Each row was made from one small tree. The marks that hang from a mark follow it in brackets, in the order of their numbers. Every link used is in the known rows. Write each row's tree.
Known rows:
Z_852[Z_419[Z_20 Z_581]]: [3.35,-0.44,-2.58,4.02,2.30,-1.85,-1.65,-0.67,1.52,-0.22,2.10,-0.65,0.31,-1.47,1.85,1.05,-1.75,0.56,2.95,2.36,-1.32,4.32,-0.69,0.87]
Z_852[Z_419]: [2.64,-0.30,-2.12,3.88,2.56,-1.45,-1.89,-0.37,1.96,-0.36,2.59,-0.17,1.52,-0.04,0.70,1.45,-0.47,0.79,3.32,1.85,-1.40,2.60,0.87,0.54]
Z_619[Z_299]: [3.74,0.35,-2.54,1.87,2.19,-2.25,-0.97,1.22,2.02,-1.32,2.42,-0.04,1.36,-0.12,-0.33,2.04,0.28,-2.38,2.65,2.73,-1.84,3.17,0.22,0.45]
Z_419[Z_891]: [3.45,-1.23,-1.82,4.30,2.74,-0.25,-1.88,1.63,1.57,-1.66,2.60,0.59,0.83,-0.30,1.75,1.83,0.20,0.34,3.63,0.95,-0.12,1.06,1.01,0.22]
Z_20[Z_419]: [4.37,-0.71,-2.89,3.84,2.46,-1.20,-2.71,1.78,1.79,-0.57,2.49,-0.27,0.53,-0.74,1.73,1.94,-1.52,-0.64,3.54,2.51,-1.56,2.99,0.88,2.19]
Z_299[Z_891]: [3.36,0.30,-2.20,2.56,1.57,-1.75,-0.56,-0.06,2.23,-0.75,3.03,-0.27,2.01,-1.32,0.43,2.47,0.21,-1.01,3.43,2.50,-2.00,2.25,-0.57,0.17]
Z_852[Z_299 Z_419[Z_891]]: [2.90,0.78,-1.85,3.68,2.00,-0.75,-2.00,-0.40,1.79,0.45,3.01,-0.13,0.92,-0.66,1.42,1.83,0.73,2.02,3.80,0.26,-0.91,1.08,-0.05,-0.10]
Z_419[Z_20 Z_581 Z_891[Z_299[Z_852]]]: [3.75,-0.06,-1.95,2.66,3.36,-0.29,1.60,2.30,0.98,0.00,3.28,0.87,-0.56,-1.44,0.97,2.40,-0.39,0.12,2.20,0.02,-1.05,2.84,-0.32,0.71]
Z_20[Z_419[Z_581[Z_348] Z_891]]: [3.21,-1.04,-1.21,3.29,2.82,-2.34,-2.44,2.31,1.37,-1.11,2.28,0.77,-0.93,-1.23,3.43,0.85,-2.47,0.08,4.41,1.37,-0.32,4.06,1.34,1.10]
Z_299[Z_852[Z_419[Z_581]] Z_891]: [1.84,1.28,-1.52,0.80,2.19,-3.62,1.21,-2.21,1.86,0.75,3.26,-0.14,1.59,-1.18,-1.34,0.69,-0.39,-0.94,2.48,2.41,-2.98,3.46,-0.36,0.93]
Z_299[Z_852 Z_891[Z_419[Z_20 Z_581]]]: [3.26,1.38,-1.27,1.38,2.11,-2.73,1.34,-0.73,1.13,0.27,2.38,-1.84,2.00,-3.56,-0.24,1.63,-1.73,-0.93,2.10,2.26,-3.49,3.86,-2.28,-0.06]
Z_891[Z_419[Z_20 Z_581]]: [3.97,-0.37,-1.58,4.11,2.65,-1.47,-0.95,-0.06,1.10,-1.49,1.67,-1.63,1.33,-2.12,2.22,1.29,-1.64,-0.39,2.85,1.94,-1.98,3.66,-0.64,-0.01]
Z_299[Z_619 Z_891[Z_419[Z_581]]]: [3.54,1.41,-0.62,1.22,1.41,-2.22,1.59,-0.48,1.11,-1.35,2.79,-1.38,2.10,-2.17,-0.14,2.07,0.96,-1.88,3.36,1.96,-3.28,3.33,-0.17,-1.04]
Z_891[Z_299 Z_419]: [3.01,-0.30,-0.99,3.70,3.03,0.45,0.45,1.51,1.44,-1.06,3.18,-0.68,2.00,-0.78,0.76,2.96,0.59,0.11,3.16,-0.23,-2.70,2.17,1.61,-1.16]
Z_852[Z_299[Z_891] Z_419[Z_20]]: [3.57,2.06,-2.97,2.37,0.36,-1.79,-0.98,-1.24,2.32,2.16,3.13,-1.84,1.58,-3.00,0.71,3.22,-0.84,1.66,3.06,1.70,-2.37,3.31,-3.49,0.21]
Z_419[Z_20 Z_581 Z_891]: [4.20,-1.40,-2.19,4.46,2.52,-0.68,-1.68,1.52,1.00,-1.58,2.34,0.12,-0.31,-1.59,3.04,1.35,-1.07,0.21,3.29,1.37,0.01,2.67,-0.63,0.59]
Z_891[Z_419[Z_20]]: [4.12,-0.39,-1.80,4.32,2.59,-0.33,-1.85,1.09,1.34,-0.96,1.84,-1.99,1.80,-2.24,1.84,2.40,-1.67,0.56,2.89,1.51,-1.87,2.92,-0.99,-0.45]
Z_891[Z_299[Z_619 Z_852]]: [4.52,1.94,-2.04,0.77,3.33,-1.13,3.12,2.17,1.68,0.46,3.54,0.79,1.08,0.10,-1.54,4.18,1.77,-1.67,2.55,1.43,-2.20,3.13,0.79,0.45]
Z_299[Z_619 Z_852 Z_891[Z_419[Z_20]]]: [4.57,2.44,-1.31,0.50,1.63,-1.75,1.85,1.22,1.24,1.15,2.45,-2.18,2.40,-3.74,-1.63,3.73,-0.55,-0.74,2.08,1.88,-3.20,3.84,-2.90,-0.47]
Z_891[Z_299[Z_852] Z_419[Z_581]]: [2.53,1.09,-0.46,1.82,3.83,-1.41,2.71,0.13,1.25,-0.82,3.00,-0.14,1.65,-0.69,-0.43,1.75,0.37,-1.12,2.36,0.55,-3.30,2.80,1.86,-0.10]
Z_419[Z_20]: [4.84,-0.59,-3.16,4.24,2.29,-0.91,-1.77,1.40,1.67,-0.84,2.15,-0.56,0.92,-1.37,2.03,2.64,-1.44,0.19,3.10,2.69,-0.71,3.24,-0.97,0.75]
Z_20[Z_419[Z_581[Z_348]]]: [3.42,-0.11,-1.80,2.67,2.62,-3.67,-1.91,1.10,2.05,-0.97,2.16,0.18,-0.34,-0.95,3.06,0.97,-2.95,-1.03,4.22,3.03,-1.12,5.16,1.19,1.56]
Z_581[Z_348 Z_419]: [4.13,0.35,-2.21,3.34,2.36,-1.99,-1.49,2.14,2.30,-1.44,2.16,1.10,0.21,1.05,2.21,2.67,-1.73,-0.04,4.21,3.69,-0.67,3.21,0.58,0.39]
Z_419[Z_20 Z_581[Z_348] Z_891[Z_299]]: [3.23,-0.82,-1.21,3.31,2.68,-0.81,0.06,2.89,1.15,-0.69,2.96,0.75,-0.97,-1.81,3.28,2.77,-1.58,1.07,3.59,-0.35,-0.32,4.31,-0.03,-0.99]
Z_852[Z_299 Z_419[Z_20]]: [4.06,1.53,-3.25,3.35,1.52,-1.48,-1.80,-0.65,2.16,1.42,2.49,-1.34,1.19,-1.73,1.63,2.71,-0.99,1.84,3.10,1.97,-1.44,3.34,-2.18,0.69]
Z_299[Z_619 Z_891[Z_419]]: [3.63,1.38,-0.87,1.59,1.19,-1.26,0.75,0.54,1.31,-0.64,2.82,-1.68,2.76,-2.25,-0.60,3.22,1.05,-1.16,3.38,1.46,-3.08,2.76,-0.67,-1.45]

Write each row's tree:
[5.21,-0.94,-3.00,5.43,2.04,1.00,-2.65,3.65,1.23,-1.10,2.43,0.73,-0.56,-0.21,2.48,2.92,-1.28,1.45,3.10,2.13,0.19,1.58,-1.09,0.85]  Z_581[Z_419[Z_20 Z_891]]
[2.47,0.20,-0.74,2.56,1.69,-2.20,0.30,-1.50,1.43,-1.42,2.54,-1.26,2.28,-2.11,0.59,1.04,-0.11,-1.18,3.29,1.86,-3.16,2.63,0.10,-0.73]  Z_299[Z_891[Z_419[Z_581]]]
[2.55,1.43,-0.85,1.36,2.51,-2.04,1.22,-0.51,1.69,0.12,2.85,-1.36,2.96,-2.19,-1.49,2.06,-0.32,-0.76,2.60,1.71,-3.67,2.16,-0.51,-0.31]  Z_299[Z_852 Z_891[Z_419]]
[4.37,-0.41,-2.04,4.06,2.12,0.95,-0.84,5.05,1.43,-0.32,3.06,1.17,-1.55,-0.51,3.17,4.21,-1.78,2.30,3.83,0.37,-0.07,3.17,-0.46,-0.54]  Z_581[Z_348 Z_419[Z_20 Z_891[Z_299]]]
[3.78,-1.51,-2.13,4.17,2.68,-0.95,-2.64,1.81,1.03,-1.43,2.61,0.65,-0.56,-0.78,2.65,0.65,-1.03,-0.46,3.62,1.29,-0.77,2.57,1.36,2.07]  Z_20[Z_419[Z_581 Z_891]]
[4.99,3.30,-2.48,0.37,0.44,-2.45,1.33,-0.41,2.14,0.37,3.21,-0.91,1.93,-1.58,-0.14,4.11,1.96,-1.40,3.55,2.67,-2.27,2.61,-1.84,-0.13]  Z_852[Z_299[Z_619 Z_891]]
[3.25,0.12,-0.78,3.12,2.90,-2.82,-0.74,0.53,1.37,-1.26,1.22,-1.75,0.99,-2.45,3.16,1.54,-3.10,0.30,3.63,1.96,-1.50,5.16,-0.64,-0.95]  Z_891[Z_419[Z_20 Z_581[Z_348]]]
[3.34,0.80,-1.12,2.26,3.17,-0.40,1.23,3.97,1.70,0.04,3.37,2.21,-0.68,1.04,0.82,3.59,-0.72,0.88,3.45,0.72,-0.95,2.35,1.08,-0.09]  Z_581[Z_348 Z_419[Z_891[Z_299[Z_852]]]]
[5.03,0.29,-2.84,3.86,1.93,-1.65,-1.97,2.81,2.12,-0.71,1.76,0.20,-0.48,-0.36,3.08,3.39,-3.24,0.95,3.72,3.72,-0.53,4.27,-1.26,0.54]  Z_581[Z_348 Z_419[Z_20]]
[3.55,-0.94,-1.39,3.57,2.49,-2.12,-1.48,1.78,1.23,-1.29,1.97,0.16,-0.57,-2.03,3.67,1.70,-2.62,0.62,3.90,1.25,0.34,4.28,-0.58,-0.25]  Z_419[Z_20 Z_581[Z_348] Z_891]
[2.93,-1.12,-1.07,2.98,2.82,-1.01,-0.65,3.31,1.15,-0.35,3.41,1.22,-1.47,-1.04,3.17,2.02,-1.45,0.30,4.19,-0.32,-0.89,4.00,1.90,0.58]  Z_20[Z_419[Z_581[Z_348] Z_891[Z_299]]]
[3.83,2.15,-0.71,0.92,3.23,-0.50,3.25,1.97,1.14,0.22,3.37,-0.72,2.01,-0.90,-1.88,3.80,1.58,-0.99,2.40,0.33,-3.27,2.91,1.04,-0.74]  Z_891[Z_299[Z_619 Z_852] Z_419]
[5.09,-0.16,-1.94,2.89,2.13,0.52,1.33,3.26,0.46,-0.77,3.34,0.62,-0.77,-1.51,1.63,3.52,1.13,-0.37,2.97,-0.03,-0.66,3.64,-0.27,-0.28]  Z_419[Z_20 Z_581 Z_891[Z_299[Z_619]]]
[4.00,-0.14,-1.98,2.97,2.60,-3.41,-0.87,0.75,1.86,-1.14,1.65,-0.28,0.14,-1.66,3.24,1.87,-3.08,-0.53,3.75,3.03,-0.45,5.34,-0.83,0.10]  Z_419[Z_20 Z_581[Z_348]]
[3.84,-1.24,-2.02,4.24,2.61,0.59,0.01,2.41,0.98,-0.86,3.25,0.64,-0.70,-1.41,2.55,2.58,-0.09,0.52,3.07,-0.23,-0.60,2.70,-0.04,-0.03]  Z_419[Z_20 Z_581 Z_891[Z_299]]
[4.14,2.54,-2.11,-0.22,1.74,-2.64,2.31,0.70,1.92,0.49,3.19,-0.14,2.04,-1.33,-2.16,3.26,1.03,-1.97,2.56,3.06,-2.57,3.19,-1.02,0.46]  Z_299[Z_619 Z_852 Z_891]
[1.87,2.61,-1.48,0.58,0.99,-4.71,0.42,-2.71,2.39,1.13,2.98,-0.82,1.25,-1.81,1.41,1.70,-0.98,0.43,4.25,2.29,-2.35,4.62,-1.32,-0.68]  Z_852[Z_299[Z_891] Z_419[Z_581[Z_348]]]
[4.82,0.44,-2.65,3.52,2.75,1.31,0.57,4.44,1.23,0.40,3.44,1.38,-0.84,-0.17,0.59,3.96,-0.67,1.18,2.11,0.75,-0.99,1.73,-0.76,0.97]  Z_581[Z_419[Z_20 Z_891[Z_299[Z_852]]]]
[3.85,3.28,-2.18,0.65,0.29,-2.40,0.84,-1.06,2.17,1.69,3.39,-1.31,1.98,-1.68,-0.84,3.35,1.60,0.07,3.33,2.01,-2.59,2.93,-1.75,-0.16]  Z_852[Z_299[Z_619 Z_891] Z_419]
[2.71,-0.14,-1.03,2.62,2.37,0.12,1.36,1.67,0.74,-0.26,3.91,1.07,-0.35,-0.24,0.34,2.31,2.09,0.52,3.50,-0.85,-1.25,2.85,1.87,-0.47]  Z_852[Z_419[Z_581 Z_891[Z_299[Z_619]]]]
[3.78,1.81,-1.48,1.89,1.57,-1.94,0.20,-0.52,1.21,0.00,3.04,0.09,0.24,-0.52,0.88,1.76,1.78,0.51,3.64,0.88,-1.12,2.55,0.05,0.07]  Z_852[Z_299[Z_619] Z_419[Z_581 Z_891]]
[4.48,1.07,-1.91,1.25,2.86,0.32,1.05,4.65,1.02,1.07,3.82,0.84,-0.47,-0.86,-0.77,3.63,0.87,-0.42,2.65,-0.17,-1.69,2.73,0.97,1.58]  Z_20[Z_419[Z_891[Z_299[Z_619 Z_852]]]]
[3.00,0.17,-0.60,2.97,2.82,-1.41,0.96,1.62,1.07,-0.67,2.39,-1.04,0.52,-2.53,2.72,2.71,-2.13,0.54,3.41,0.18,-2.22,5.19,-0.02,-1.55]  Z_891[Z_299 Z_419[Z_20 Z_581[Z_348]]]
[2.52,2.18,-2.16,1.43,0.76,-3.38,0.12,-3.12,2.32,0.74,3.25,-0.69,1.54,-1.48,0.52,1.38,0.44,-0.18,3.47,2.12,-2.72,2.97,-1.14,0.26]  Z_852[Z_299[Z_891] Z_419[Z_581]]
[2.84,0.56,-2.14,1.74,2.42,-1.41,-0.93,2.31,1.15,1.38,2.51,-0.47,0.44,-1.91,-1.52,1.74,-1.22,0.58,1.55,0.74,-1.65,3.67,-1.91,0.77]  Z_619[Z_299[Z_852[Z_419[Z_20 Z_891]]]]
[4.82,1.59,-1.91,1.69,2.66,0.97,2.41,4.34,1.14,-0.16,3.82,1.98,-0.41,1.51,-0.92,4.29,1.86,-0.27,2.69,0.90,-1.23,1.52,1.09,0.50]  Z_581[Z_419[Z_891[Z_299[Z_619 Z_852]]]]
[4.62,1.24,-1.41,2.10,0.94,-0.80,0.19,1.33,1.11,0.20,2.57,-2.49,2.14,-3.75,-0.03,3.72,-0.29,-0.30,2.79,1.63,-2.86,3.64,-2.62,-1.12]  Z_299[Z_619 Z_891[Z_419[Z_20]]]
[2.98,1.67,0.14,0.38,1.42,-3.62,1.83,-0.15,1.21,-0.99,2.32,-1.46,1.68,-2.57,0.66,2.33,-0.42,-1.50,4.03,1.97,-2.86,4.85,-0.20,-1.94]  Z_299[Z_619 Z_891[Z_419[Z_581[Z_348]]]]
[2.87,1.05,-0.75,2.17,3.84,-0.38,2.07,1.31,1.44,-0.04,3.26,-0.45,2.19,-0.73,-0.90,2.89,0.45,-0.31,2.31,0.06,-3.19,2.04,1.39,-0.69]  Z_891[Z_299[Z_852] Z_419]
[4.38,3.37,-1.22,0.65,0.53,-1.74,1.29,-0.70,1.69,0.36,2.95,-2.15,2.92,-2.55,-0.35,3.82,1.75,-0.78,3.42,1.68,-3.31,2.34,-1.66,-1.34]  Z_852[Z_299[Z_619 Z_891[Z_419]]]
[3.15,2.17,-2.21,-0.75,1.60,-3.54,1.50,0.50,2.17,0.32,2.96,-0.18,2.21,-1.30,-2.99,2.29,0.30,-2.99,1.88,2.97,-3.37,3.35,-1.35,0.49]  Z_619[Z_299[Z_852 Z_891]]
[4.38,2.05,-1.95,2.28,0.63,-1.25,-0.49,-0.46,1.84,0.83,2.46,-2.77,2.45,-3.80,1.14,3.55,-0.66,0.75,3.07,1.42,-3.09,2.63,-3.47,-0.96]  Z_852[Z_299[Z_891[Z_419[Z_20]]]]
[1.38,1.84,-0.99,-0.57,2.88,-5.37,0.88,-0.46,1.91,0.50,2.12,0.11,0.76,-0.55,-1.26,0.29,-1.69,-1.80,2.57,2.59,-2.52,5.80,0.21,0.52]  Z_619[Z_299[Z_852[Z_419[Z_581[Z_348]]]]]
[2.62,2.04,-2.62,-0.05,1.29,-2.99,0.35,0.43,1.75,2.43,2.93,-1.32,1.49,-2.88,-2.74,2.27,-1.42,-0.68,1.25,2.18,-3.41,4.73,-3.41,0.67]  Z_619[Z_299[Z_852[Z_419[Z_20]] Z_891]]
[3.03,2.45,-1.71,0.17,1.67,-2.74,1.74,-0.23,1.76,1.76,3.38,-0.70,1.92,-1.41,-2.62,2.67,0.74,-0.59,2.59,2.14,-2.98,3.44,-1.13,0.44]  Z_299[Z_619 Z_852[Z_419] Z_891]
[3.97,1.03,-0.86,2.44,2.53,0.46,1.75,2.05,1.03,-0.85,3.16,-0.87,1.66,-0.83,-0.07,3.80,1.79,-0.54,3.05,0.09,-2.76,2.75,1.46,-1.41]  Z_891[Z_299[Z_619] Z_419]
[4.21,1.99,-2.40,1.41,2.58,-0.83,2.11,2.24,1.46,2.21,3.42,-0.47,0.58,-1.43,-1.59,4.00,0.24,0.69,2.02,0.68,-2.33,4.39,-1.15,0.43]  Z_891[Z_299[Z_619 Z_852[Z_419[Z_20]]]]
[4.74,-0.45,-2.36,4.48,2.03,-0.40,-2.49,3.92,1.40,-0.90,2.01,0.63,-1.00,-0.57,3.39,3.16,-2.72,1.96,4.06,2.06,0.47,3.19,-1.20,0.03]  Z_581[Z_348 Z_419[Z_20 Z_891]]
[1.32,-0.97,-0.48,3.22,2.85,-2.46,-1.62,0.21,1.35,-0.85,2.46,0.58,-0.19,-0.80,2.37,0.27,-1.65,1.40,4.49,0.67,-0.27,3.77,1.32,-0.55]  Z_852[Z_419[Z_581[Z_348] Z_891]]
[1.99,-1.18,-1.26,4.25,2.84,-1.19,-1.65,-0.29,1.04,-1.08,2.83,0.58,0.35,-0.28,1.48,0.24,0.00,0.90,3.59,0.79,-0.68,2.11,1.36,0.35]  Z_852[Z_419[Z_581 Z_891]]
[3.45,1.97,-1.89,1.03,2.89,-2.53,1.02,0.31,1.84,0.84,2.65,-0.11,1.35,-0.20,-1.84,2.31,0.54,-0.49,2.66,2.37,-1.87,3.45,0.20,0.94]  Z_299[Z_619 Z_852[Z_419]]
[3.53,0.89,-1.20,2.17,3.53,-0.95,2.35,0.97,1.07,0.06,2.74,-0.90,1.03,-2.01,0.22,2.41,-1.05,-0.39,1.84,0.64,-2.96,3.76,-0.42,-0.07]  Z_891[Z_299[Z_852] Z_419[Z_20 Z_581]]
